Known rows, with every step that occurs:
j-a-v-n-f-s-g: [ 10  58  67 -69  18 -26  -5  -9  24 -65   4  -4  -6 -16  35 -25  -5  47
 -76  32  99 -60 -95]
v-n-h-a-p: [-20  39  78  10  57 -32 -43   3  27  32 -19   1 -35 -55  16 -67  -6  65
 -28  10  66 -84 -28]
l-s-g: [ 11  32  71 -89  20 -38   3  66  43 -41 -31  41   3  -3 -27 -58 -47  94
 -43 -25  12 -41 -51]
p-a-v-n-f-s: [ 18  45  36 -54  28  -7 -13 -21   7 -37  45  13  25   3  20 -54  -8  62
 -64  13 101 -65 -96]
p-a-h: [  3  37  24 -65  43  -2  14  -3  44 -25  39  17 -20  22   6 -53   4  86
 -21 -42  13 -40 -67]
v-n-f-s-h-a-p: [  28   46   82   -3   19  -52   -8   21   -3  -41  -34    2    7  -58
    4  -22  -28   55  -51   14   60 -100  -71]
g-s-h: [-16  29  40 -72  11 -18  45  21  21 -43 -23  35 -17 -10  18 -56 -36  79
 -42 -20  16 -15 -75]
v-n: [-39  40  71 -22  31   6   7  -6   1 -26  19  18  16  -9   3 -86 -25  51
 -53  -8  57 -34 -30]
p-a-v-n: [-31  67  35 -62  28  17  18 -27   6 -17  48  -5  -2   2  41 -85  -4  62
 -52  -4  75 -24 -57]
l-s-h-a: [  9  43  88 -66  27 -38  -3  57  -1 -16 -44  32  -2 -52  -3 -52 -64  85
 -22 -39  16 -39 -52]
j-a-h-s: [ -7  26  38 -53  71 -32 -14  18  26  11  17   9 -50 -12  19 -45 -13  50
 -11 -17  28 -45 -75]
a-v-n-h: [-39  53  63 -35  47  23 -19 -11  41 -31 -11   0  10 -15  51 -65 -18  73
 -59  -2 114 -59 -52]
v-n-f: [-28  11  68  -3  22  -5  -9 -17   4 -42  26  16  21  -6   5 -77 -25  53
 -57  10  71 -73 -37]
n-h-a-p: [  1  13  51  -1  54 -43 -72  23  30  35 -18  13 -55 -41  -1 -40 -14  75
 -12 -12  38 -71 -43]
h-a-v-n-f-s: [  8  28  65 -37  49 -25 -36   8   0 -22   3   9  33 -35  27 -56 -44  43
 -46   3 101 -63 -79]
f-s-l: [ 14  30  46 -54  32 -18 -19  36  12 -70  11  45  26 -17 -37 -38 -37  62
 -74   1   7 -22 -76]
h-s: [-15   6  35 -35  59 -31 -21  32  13  13   7  40 -10  -8 -17 -70 -47  58
 -25 -13  22 -35 -55]
j-a-h-s-f: [  2  17  48 -71  70 -51  18  -4   5  -2  38 -21 -67 -25  11 -25 -40  41
 -30   2  23 -76 -55]
n-v: [-37  21  35 -12  23   6 -50  30   4 -49   9  44  -6   1   2 -45 -47  48
 -33 -17  79   0 -57]
l-s: [  6  15  62 -60  28 -22 -34  59   0 -12   2  42  10  -4 -27 -68 -54  77
 -33 -36  35 -36 -49]
v-n-f-s-g: [ 15  35  79 -42  21 -34  13   7  47 -76 -16  35  35  -8 -20 -45 -23  67
 -75  19  59 -80 -71]
j-a-v-n-f: [-35  34  56 -31  17   4 -27 -33 -17 -29  47 -23 -19 -14  59 -56  -9  32
 -57  25 110 -54 -60]
a-h-s: [ -6  16  32 -51  75 -26   3  42  55 -14  -8  22  -1   4   5 -55 -36  70
 -14 -36  20 -58 -68]

Rows:
[ 12  48  23 -95  63 -47  54  20 100 -19  -9  23 -32   9   2 -54  -2 100
 -20 -17 -14 -58 -80] : p-a-h-s-g
[ -1  34  39 -81  66 -42  41  48  99 -42 -41  21  -8   4   4 -46 -30  87
 -25 -27  -2 -63 -70] : a-h-s-g
[ -13   51   47  -68   72  -29   27  -47   31   16   30  -17  -38  -37
   37  -64  -30   73  -62   41   90 -100  -53] : p-a-v-n-h-s-f
[-42  52  52 -49  30  22   6   3   6 -40  14  -8  22  -2  43 -76 -33  49
 -57 -12  88 -26 -47] : a-v-n
[ -1  41  53 -24  19 -39  -5  36   0 -16 -29  -3 -39 -43  10 -27 -32  65
 -23 -24   6 -45 -47] : s-h-a-p
[   9   59   67  -48    9    2   15    6   11 -104  -25    1   53  -19
   40  -20  -39   62  -81    1  107  -77  -95] : a-v-n-f-s-h
[ 13  47  86 -22  10 -13  15  -3   6 -89 -20  27  46 -27  -2 -30 -32  64
 -78   6  76 -83 -77] : v-n-f-s-h
[  5   6  41 -70  74 -44  36  20  33 -26  14  -7 -19 -11  -3 -36 -65  60
 -34 -16  17 -89 -49] : a-h-s-f
[ -3  12  40 -15  38 -43 -46  38  -6  27   8   6 -43 -27  -7 -51 -30  52
  -9 -20  13 -36 -39] : h-a-p
[ -3  -4  43 -53  57 -49  12   9  -8   0  30  10 -28 -24 -24 -50 -74  49
 -45   5  17 -65 -36] : h-s-f
[ 12  46  72 -65  40 -41   1  13  45 -51 -30   8  26 -32  27 -46 -38  60
 -57  12  79 -68 -81] : h-a-v-n-f-s-g
[-44  57  53 -47  70  -8   3  10  65 -35 -24   3  13 -44  47 -77 -29  72
 -76  44  75 -70 -62] : a-v-n-h-s-l
[ 17   4  73 -77  27 -41  -2  38 -22 -24  24  13  -8 -17 -34 -48 -82  68
 -52 -16  30 -66 -30] : l-s-f
[-17  23  46 -44  62 -11 -60   8  39  11 -20  12 -25 -35  40 -49 -33  77
 -19 -25  73 -41 -60] : n-h-a-v
[-23  16  33 -47  53 -34  -1  36  27 -29   7  33  -1 -24 -17 -70 -44  60
 -54  18 -11 -32 -55] : h-s-l
[-40  66  61 -83  32 -16  62   9  17 -22 -37  -6  -6 -49  81 -83 -43  61
 -39  -4  63 -16 -70] : g-s-h-a-v-n
[ -2  40  14 -76  67 -33  36  18  67 -30  23  19 -17  -8   2 -65  -7  85
 -38   4 -26 -52 -78] : p-a-h-s-l
[-42  50  63 -45  49  -1  -4   2   0  -2   5 -10   5 -35  49 -87 -41  43
 -33 -12  75 -21 -40] : h-a-v-n
[-32  24  50 -30  21   9 -10  -8  10 -56  21  -9  28   2  46 -67 -33  50
 -60   6 101 -66 -54] : a-v-n-f
[-36  45  54 -37  76  -6 -17   5  51   5 -25   9   4 -29  47 -76 -30  69
 -47  12 108 -73 -62] : a-v-n-h-s
[ 17  21  24 -84  70 -49  48  -8  33  -3  46  -4 -44  -5  -5 -44 -36  74
 -30  -8   3 -84 -59] : p-a-h-s-f
[-25  60  37 -51  74 -11  -3 -24  53  28   8  12 -21 -24  45 -85  -1  82
 -43  22  95 -71 -72] : p-a-v-n-h-s
[ -7  -9  36 -80  31 -42  35   1  -6 -13  37  15 -38  -7  -6 -60 -61  57
 -48   2  17 -36 -47] : g-s-f
[-30  51  74 -36  19  -8  21 -12  10 -59 -24 -20  16 -47  68 -52 -43  59
 -50   2  82 -69 -56] : s-h-a-v-n-f
[ -6  53  94 -61  19 -27   9  34   6 -49 -43  -9  30 -56  54 -61 -64  75
 -47  -5  90 -84 -60] : l-s-h-a-v-n-f
[-46  65  60 -47  67 -14 -13 -15  37 -11  -1 -10 -35 -60  61 -67  -5  53
 -73  63  82 -58 -68] : j-a-v-n-h-s-l
[ -1  86  81 -63  37  -9  20  16   2 -51 -41   2  31 -55  43 -39 -47  54
 -55 -17  81 -31 -81] : f-s-h-a-v-n
[ 14  45  97 -19  28 -35   5  -3   0 -51 -30  25  30 -59   3 -40 -39  59
 -55   6  63 -78 -70] : v-n-f-s-h-a
[  1  -2  54 -40  72 -48 -14  -7  28   9   3  19 -40 -37 -18 -40 -59  72
 -46  15  43 -98 -40] : n-h-s-f
[ -1  38  63 -47  44 -28 -17  12  12 -63   2   3  42 -50  27 -56 -43  46
 -74  35  68 -61 -78] : h-a-v-n-f-s-l
[ -25   36   64  -53   75  -24   15  -18   31   -8   -2  -20  -14  -42
   40  -56  -58   60  -66   32  103 -104  -43] : a-v-n-h-s-f
